Known rows, with every way that one mark hangs from another
dipasap[vesud[mevo zamo]]: [ 28.0 -27.7 -26.2  12.1  -3.8  12.9 -23.6   8.7  11.1   9.0 -25.3 -28.0
 -27.7 -21.9 -42.6  -6.7  -6.6 -21.4   3.2  25.5   4.1  32.3 -32.3 -29.2]
mevo[gasal]: [ 33.1 -10.2 -67.0  -2.5   2.2  12.6 -18.1  10.8  12.3  -1.0  -4.4   0.8
 -39.7   0.5 -20.8   0.6  -4.9  -8.9  -1.1  28.1  -1.2   1.5 -23.6 -37.2]
revid[fubiv]: [ 26.4  -3.6 -40.5  -6.8  -1.3   3.5   5.2 -17.3  -6.4 -17.6 -21.4  13.1
 -21.0  28.1 -28.8  -7.2 -16.6 -10.0  -3.5  45.8   4.7  12.4   8.5 -26.5]
gasal[zamo[revid[fubiv]]]: [ 30.7   6.7 -36.6 -30.6 -18.1  -7.6  17.8 -23.8 -15.8 -15.0 -28.7  -6.4
 -25.1  64.1 -39.5 -13.7 -20.8  12.5 -29.3  46.3 -14.3  11.1  46.2 -20.4]
dipasap[vesud[mevo[gasal] zamo]]: [ 36.3 -26.9 -51.8   5.1  -4.0  18.2 -32.3  22.2  21.3  15.7 -16.9 -27.5
 -40.7 -26.2 -39.4   0.4  -4.3 -12.9   0.3  17.5   6.6  22.4 -54.1 -34.0]
mevo[gasal vesud]: [ 15.8 -10.9 -64.3   6.2  -5.6  21.3 -25.3  25.4  14.1  -4.7 -11.5  -5.5
 -54.3  -5.9 -27.7  13.0  -0.4 -15.5  -7.3  30.8  12.6   3.4 -30.3 -37.9]
vesud[mevo zamo[revid]]: [ 32.7 -16.9 -38.3 -13.0   1.3  19.7   1.0  -0.7  -2.3  -5.9 -22.0 -26.5
 -44.5  22.1 -22.0 -17.6  -2.0 -30.0 -23.3  35.3  -5.7  26.3  -7.4 -48.7]
zamo[gasal revid]: [ 20.0  14.1 -55.9  -5.0   6.0  -0.2   2.5 -15.4  -6.2 -31.4  -7.4  -8.6
 -63.8  15.6 -19.8 -14.6 -22.4 -12.6 -24.5  27.8 -12.5  -9.4  15.8 -32.7]
gasal[mevo[vesud] zamo]: [ 11.6 -12.8 -37.8  13.3  -9.8  -8.4 -16.4  16.6  -7.7   8.0 -36.9 -34.1
 -52.0  16.0 -46.0  13.1 -16.4   4.0 -22.1  28.6   0.5 -10.2  -4.0 -30.6]
gasal[dipasap]: [ 20.6  -0.9 -44.4  11.8  10.8   1.2  -3.9  -4.4  13.5   7.1  -4.2 -14.0
 -22.5 -17.4 -39.4  -3.7  -6.7  -2.4  12.3  25.8  -3.9   7.7 -16.0 -29.5]
dipasap[vesud[mevo zamo[gasal]]]: [ 19.3 -17.1 -40.1  14.6   5.0   3.2 -20.7  -1.6  12.2  -7.0 -17.2 -33.9
 -50.1 -34.4 -40.9 -10.1 -21.2 -23.6  -8.5  13.4   4.3   8.0 -33.4 -20.1]
gasal[zamo]: [ 28.8 -11.6 -33.3  -6.0  -7.9  -5.3  -6.0  -4.6   0.1   5.1 -18.6 -15.8
 -21.8  20.4 -36.2  -6.5 -12.3   0.4  -9.0  33.4 -16.2  10.4  14.1 -15.7]
vesud[mevo zamo[gasal revid]]: [ 23.5  -6.2 -53.2  -9.4  10.5   9.2   4.0 -11.2  -3.0 -21.2 -13.6 -33.5
 -66.4  11.9 -19.8 -21.9 -17.1 -32.6 -34.7  26.5  -5.5   1.1  -7.7 -40.2]
zamo[gasal[mevo] revid[fubiv]]: [ 21.2  19.1 -66.9  -6.0   8.6 -18.5  12.8 -21.8 -24.7 -34.5 -26.3  -8.7
 -72.4  42.1 -25.4  -7.9 -37.8   6.9 -38.7  29.7   1.6 -29.2  14.0 -39.7]
gasal[mevo]: [ 25.1  -9.7 -47.4  14.1   7.8  -5.5 -13.0   7.7 -12.1   0.7 -26.0 -11.5
 -47.4   5.6 -24.8   1.9 -15.0  -5.4  -5.5  28.1   0.0  -4.8 -17.0 -43.2]
gasal[mevo zamo]: [ 26.5 -10.2 -42.6   4.6  -1.4 -17.1  -8.7   3.9 -10.8  13.8 -31.0 -28.2
 -38.9  23.5 -38.4   2.1 -19.8  12.6 -16.5  25.2 -11.8 -10.4   0.8 -30.0]
vesud[mevo]: [ 33.8 -21.3 -46.4   1.9  14.6  11.8 -14.9  -2.9  -8.2  -2.6 -18.3 -10.6
 -44.5  -3.0 -26.6  -7.0   0.1 -30.4  -3.7  30.4   0.7  16.5 -17.4 -47.3]
vesud[dipasap zamo[revid[fubiv]]]: [ 31.0  -3.0 -42.2 -25.6   0.7   9.3  24.6 -11.1   6.7  -6.7  -8.8 -16.3
  -7.7  31.1 -25.1 -22.0 -13.2 -17.3 -10.9  45.0  -5.9  11.7   6.7 -24.0]
vesud[dipasap zamo[gasal]]: [ 19.6 -11.0 -51.8   1.7  19.9   0.8   4.7  -4.2  22.5  -2.8   7.3 -34.5
 -23.5 -22.5 -18.3 -16.4 -19.4 -33.3  -6.2  24.5  -7.8 -13.3 -27.7 -11.6]
vesud[dipasap mevo zamo[revid]]: [ 39.7 -19.7 -46.8 -16.9  17.4  17.6   7.7   0.9   1.8   8.3  -8.8 -39.3
 -31.3  -0.1 -21.4 -21.2   2.5 -37.5 -11.3  28.6  -9.9  16.8 -20.1 -45.5]
dipasap[vesud[mevo]]: [ 33.5 -19.4 -38.1  13.1   2.3   7.7 -29.6   3.1  -6.4   1.2 -24.0 -12.0
 -39.7 -26.1 -44.4  -0.8  -4.4 -16.4  10.4  21.7   3.4  25.4 -22.9 -37.9]
vesud[dipasap zamo[gasal[mevo]]]: [ 20.6  -8.9 -59.4  11.8  26.0 -12.7   0.8   4.5  11.6   7.3  -4.2 -47.8
 -41.5 -22.9 -20.3  -9.9 -27.3 -20.7 -12.7  14.6  -2.3 -32.8 -39.9 -23.7]
vesud[zamo]: [ 19.9 -18.0 -27.4   1.2  -5.2  12.1  -5.4   3.6  17.0   0.0 -14.5 -12.2
 -16.8   9.0 -21.8 -11.4  -9.6 -22.6  -5.9  40.3  -2.7  21.2 -11.8 -22.0]
fubiv[revid]: [ 22.3 -10.4 -41.2  -5.1  -3.7   3.4   3.2   4.8   8.2 -15.1 -19.4  -5.2
 -37.6  24.9 -21.5  -9.6   8.2 -21.1   8.4  28.3  -6.9   9.0   9.7 -43.2]

Rows
[ 45.7  -8.7 -61.7 -17.6 -12.2   3.6 -23.4   8.1  -4.2  11.3 -22.2 -32.6
 -57.6   5.3 -53.2   0.1  -8.6  16.0 -17.0  11.9 -13.4   9.8  -6.1 -38.0] -> dipasap[vesud[mevo[gasal[zamo[revid]]]]]
[ 22.2 -10.8 -63.7 -13.7  -3.2  27.2  -4.5  28.9  25.4   6.5   0.5 -34.5
 -39.5  -4.1 -23.2  -1.0  -0.1 -22.9 -14.3  26.8   1.2   3.1 -30.6 -37.3] -> mevo[gasal vesud[dipasap zamo[revid]]]
[ 13.8   6.7 -45.3  14.5  -6.5 -13.1 -11.4   4.6   0.1 -13.2 -26.4 -38.0
 -65.5  -2.9 -36.9  -6.6 -35.7   6.3 -25.3  14.1  -4.0 -12.6 -11.6 -26.4] -> dipasap[vesud[zamo[gasal[mevo] revid]]]
[ 32.9   9.3 -69.2 -19.5  -3.3  -4.0   2.2   0.7  15.6  16.3  -3.4 -32.0
 -39.6  14.4 -49.0  -2.4 -11.4  30.0 -14.5  18.3 -19.4  -6.3   2.2 -32.6] -> mevo[gasal[dipasap zamo[revid]]]
[ -1.7  20.1 -68.9  21.6  12.6  -9.5  -2.1   2.8  -0.4 -12.1 -16.6 -42.1
 -85.6 -13.7 -44.1   7.2 -26.2   5.1 -24.8  11.5   7.0 -33.9 -14.5 -46.6] -> zamo[gasal[dipasap mevo[vesud]] revid]
[ 51.8 -26.0 -75.1 -19.7  20.1   3.7 -12.0   9.3   7.5  30.2   0.7 -41.5
 -34.3 -13.8 -35.9  -2.3   0.5 -11.2  -5.4  11.5 -13.3  -8.1 -34.7 -35.9] -> vesud[dipasap mevo[gasal[zamo]]]
[ 15.0  -9.5 -46.0   4.9   2.5  10.9  -0.3  25.9   3.5   7.7 -21.6 -48.0
 -45.2  -0.1 -26.5  -0.6  -7.7 -20.3 -20.8  28.6   1.3  -5.4 -23.7 -42.0] -> gasal[mevo[vesud[dipasap zamo[revid]]]]
[ -1.0   8.3 -41.3  -8.5 -13.6   7.7  15.0 -12.2   6.8 -40.6 -21.6 -18.5
 -54.9  36.2 -29.0 -10.0 -30.1 -21.6 -41.1  43.1  12.4  -2.9  13.5 -17.6] -> mevo[vesud[zamo[gasal revid[fubiv]]]]
[ 22.9  -3.7 -47.7  11.6   7.4 -23.5  -3.7  -0.7   3.7  29.2 -20.7 -44.1
 -32.4  -0.9 -54.9   4.2 -21.3  28.5  -5.1  14.3 -11.5 -15.5 -12.4 -29.4] -> gasal[dipasap mevo zamo]
[ 26.2  16.0 -53.1 -12.2  -1.9 -25.6  20.1 -18.3 -12.8   8.6 -32.6 -33.6
 -39.2  40.1 -58.4  -3.9 -28.5  41.3 -24.3  26.0  -8.8 -16.0  20.0 -33.3] -> gasal[dipasap mevo zamo[revid[fubiv]]]
[ 24.1   9.4 -52.0  -0.8   3.0 -20.2   4.9  -3.0  -6.9  19.1 -24.4 -45.4
 -43.8  18.7 -52.5  -1.6 -21.1  34.3 -18.1  16.2 -19.4 -12.9   9.7 -39.8] -> gasal[dipasap mevo zamo[revid]]
[ 19.7  18.3 -59.0 -17.4   2.6  -5.4  15.8 -30.2 -12.7 -42.2 -14.4   2.9
 -55.7  38.0 -25.5 -15.4 -32.0  -7.8 -30.3  38.2  -0.8 -11.4  26.5 -26.0] -> zamo[gasal revid[fubiv]]
[ 25.2  15.3 -43.5 -23.4  -8.3 -13.6  22.7 -27.9   0.1   1.1 -19.0 -22.4
 -19.8  39.7 -56.8 -10.9 -22.2  27.0 -17.1  35.7 -12.3   4.2  33.3 -20.2] -> gasal[dipasap zamo[revid[fubiv]]]
[ 12.1  -7.1 -31.9  15.9  -7.5  -2.7 -17.0  -1.0  21.6 -10.8 -11.7 -22.6
 -34.0 -24.1 -37.2  -9.0 -28.7 -10.9  -4.4  20.8  -0.6   5.2 -20.4  -3.9] -> dipasap[vesud[zamo[gasal]]]
[ 39.0  -0.2 -63.8 -26.1 -13.0   2.9  -4.4   4.6   1.8   2.0 -13.3 -18.2
 -45.7  39.1 -32.1  -5.2  -9.7  15.7 -26.1  28.5 -21.4  -1.2  15.6 -32.0] -> mevo[gasal[zamo[revid]]]
[ 39.6   5.9 -63.3 -36.4 -17.0  -2.1   9.7  -9.3  -4.9  -8.8 -18.6  -6.6
 -38.9  60.6 -35.2  -7.2 -20.1  23.0 -31.7  37.3 -11.2  -1.4  26.3 -26.1] -> mevo[gasal[zamo[revid[fubiv]]]]
[ 27.3  -0.4 -64.3  15.6   0.1   2.1 -27.5  14.7  28.4  19.8  -2.4 -16.5
 -29.5 -44.4 -53.8   8.9 -10.4  20.0  24.2   8.7   2.2   5.9 -42.8 -28.1] -> mevo[gasal[dipasap[vesud]]]
[  8.2   7.6 -48.4   7.0  -5.9 -10.7  -1.2   9.4  -3.0  14.1 -29.0 -52.1
 -57.0  13.0 -59.9   9.9 -16.3  25.3 -23.5  18.2  -4.8 -13.7   4.2 -39.1] -> gasal[dipasap mevo[vesud] zamo[revid]]
[ 47.2 -10.6 -71.5 -28.1  -1.3   7.4  -7.8   4.1  -7.2   6.4 -17.6 -29.1
 -61.5  27.6 -36.3  -5.7  -2.6   3.8 -30.7  22.0 -15.9   2.1  -0.8 -48.3] -> vesud[mevo[gasal[zamo[revid]]]]
[ 16.4   4.5 -43.9  -7.4   0.7   5.0   6.7 -10.2   8.7 -26.1 -10.1 -22.7
 -50.2  20.0 -17.4 -21.9 -25.5 -20.6 -32.2  31.5 -10.0  -1.6   7.0 -25.8] -> vesud[zamo[gasal revid]]
[ 24.0  16.5 -35.6 -11.3 -18.7 -17.6   7.5 -21.2   3.1   6.0 -25.6 -24.3
 -17.5  16.1 -74.4  -5.0 -27.1  40.7  -2.9  26.9 -10.0  13.5  28.2 -11.2] -> gasal[dipasap[vesud] zamo[revid[fubiv]]]
[ 32.6 -21.2 -68.1   0.3  18.4  16.9 -10.8  13.1  31.5  26.2  -2.1 -40.5
 -36.8 -26.7 -38.3  -2.6  -0.2 -11.5   0.1  15.1   6.4   7.2 -60.9 -44.4] -> vesud[mevo[gasal[dipasap]] zamo]
[  7.5 -12.4 -58.0  12.3  -2.5  20.8 -14.4  27.1  45.5  16.0  -2.9 -34.2
 -34.9 -25.2 -41.3  10.1  -6.3  -9.2   0.1  22.7  15.1   5.0 -50.4 -29.3] -> mevo[gasal[dipasap] vesud[zamo]]
[ 11.7  13.5 -60.3   9.6  14.6 -13.5  10.6  -4.9  10.4  -1.8 -12.2 -50.3
 -62.1  -1.4 -33.5 -10.5 -32.2   8.4 -28.2  13.9  -4.4 -26.7 -17.4 -37.5] -> vesud[zamo[gasal[dipasap mevo] revid]]
[ 16.5   4.4 -27.5   7.5 -13.2   5.1  -5.6   1.8  23.8   9.8 -14.4 -31.4
 -19.1 -15.6 -53.4 -10.1 -15.1  11.4   7.8  23.0  -6.3  24.9 -12.0 -22.5] -> gasal[dipasap[vesud[zamo[revid]]]]
[ 22.1  -1.9 -30.3  11.9  -9.8 -13.8 -15.2  -3.3  19.8  24.9 -14.9 -33.2
 -11.3 -26.0 -72.0   1.6 -17.7  29.2  16.3  14.4 -12.2  10.9  -5.1  -6.5] -> gasal[dipasap[vesud] zamo]
[ 18.8 -15.3 -48.7   8.8   6.0 -10.2  -9.9  18.9  -3.2  23.0 -21.3 -49.9
 -39.3  -5.9 -46.8  10.6 -11.5  -1.6 -10.6  20.7  -3.2 -19.7 -16.7 -26.7] -> gasal[mevo[vesud[dipasap]] zamo]
[ 23.0  13.0 -62.0  11.3  14.8  -5.4 -11.5 -15.3   1.5  -7.4  -9.8 -38.1
 -69.3 -40.3 -57.4  -7.3 -19.2   2.2  -2.2   2.6  -1.8  -3.7 -15.4 -39.1] -> zamo[gasal[dipasap[vesud[mevo]]] revid]
[  7.2  -8.9 -27.5  -2.6 -18.7  24.9  -2.8  14.1  10.2 -14.2 -23.8 -20.4
 -42.2  23.5 -26.1  -4.7  -5.0 -25.8 -24.5  44.7   2.4  23.0   3.2 -33.5] -> mevo[vesud[zamo[revid]]]
[ 44.9 -20.0 -59.5  -4.2  -6.7  -0.3 -32.8  12.5   5.8  21.0 -20.0 -29.2
 -45.1 -15.4 -53.2   5.4  -8.2  11.6  -3.6  10.2  -6.1   9.9 -28.2 -28.0] -> dipasap[vesud[mevo[gasal[zamo]]]]
[ 35.2  -9.9 -70.7 -13.0  12.4  18.3  -1.2  10.0  21.9  15.9  -4.9 -41.5
 -49.7  -5.0 -35.4  -8.2  -1.1  -7.7 -12.9  17.1  -0.7   9.6 -38.3 -54.1] -> vesud[mevo[gasal[dipasap]] zamo[revid]]
[ 22.3 -18.4 -47.4   4.6  18.0   6.2  -6.1  -7.6   8.7 -12.2 -10.7 -31.8
 -54.3  -8.5 -20.0 -15.6 -17.1 -38.4 -21.4  23.3   2.1  -1.0 -27.8 -30.5] -> vesud[mevo zamo[gasal]]
[  9.1   0.3 -60.9  -2.3  -8.4  22.8  -6.1  24.8  33.0   7.1  -6.2 -37.2
 -45.7  -4.2 -39.3   4.2  -4.6  -2.8 -14.2  25.3   6.1   6.7 -30.9 -38.6] -> mevo[gasal[dipasap] vesud[zamo[revid]]]
[ 15.2 -14.2 -55.5  19.6  15.1   2.7 -13.5  22.6  -2.6  10.6 -17.7 -31.9
 -42.5 -24.2 -31.5  10.1  -6.0 -18.7   1.4  22.5   7.7 -14.4 -36.0 -42.3] -> gasal[mevo[vesud[dipasap]]]
[ 43.6  -2.3 -76.7 -19.1   8.7   2.1  -2.1  -0.9   6.6  22.6  -8.2 -44.4
 -56.2   6.0 -51.2  -3.6  -3.7  18.1 -17.4  10.2 -14.2  -2.4 -12.3 -48.1] -> vesud[mevo[gasal[dipasap zamo[revid]]]]
[  0.8   0.8 -43.9  17.1  -4.0   6.0   0.1  19.3  12.4  10.1 -26.5 -49.8
 -53.4   2.7 -45.6   4.9 -14.5   1.2 -20.9  25.1   8.1  -0.1 -21.6 -45.5] -> gasal[dipasap mevo[vesud[zamo[revid]]]]
[ -7.3  11.1 -48.6   7.6  -0.3   8.6   6.0  -1.5  25.4 -15.2  -5.3 -43.4
 -57.8 -11.7 -40.4  -6.3 -22.2 -12.2 -24.7  23.5   4.5  -8.0 -12.2 -25.9] -> mevo[vesud[zamo[gasal[dipasap] revid]]]
[  2.8  -2.7 -50.8  31.5   9.2  -1.8 -15.7  17.0   4.8  11.6 -22.9 -32.7
 -51.5 -22.5 -47.2  16.7 -12.3   1.4   0.1  19.6  15.6 -10.0 -34.0 -45.1] -> gasal[dipasap mevo[vesud]]
[ 40.2 -17.2 -64.2 -20.4   2.2  24.1  -8.5  13.7   7.8   1.8 -13.1 -25.6
 -56.2  17.4 -19.8 -11.1   0.2 -20.9 -25.1  27.8  -3.1  14.8 -27.0 -53.3] -> vesud[mevo[gasal] zamo[revid]]
[ 21.8   3.0 -62.6   0.3  20.2  -9.7  10.4   1.3   2.1  -3.0  -6.8 -48.5
 -55.6  -1.0 -18.8 -16.4 -26.3 -13.6 -26.4  15.7 -11.1 -29.8 -18.4 -33.4] -> vesud[dipasap zamo[gasal[mevo] revid]]
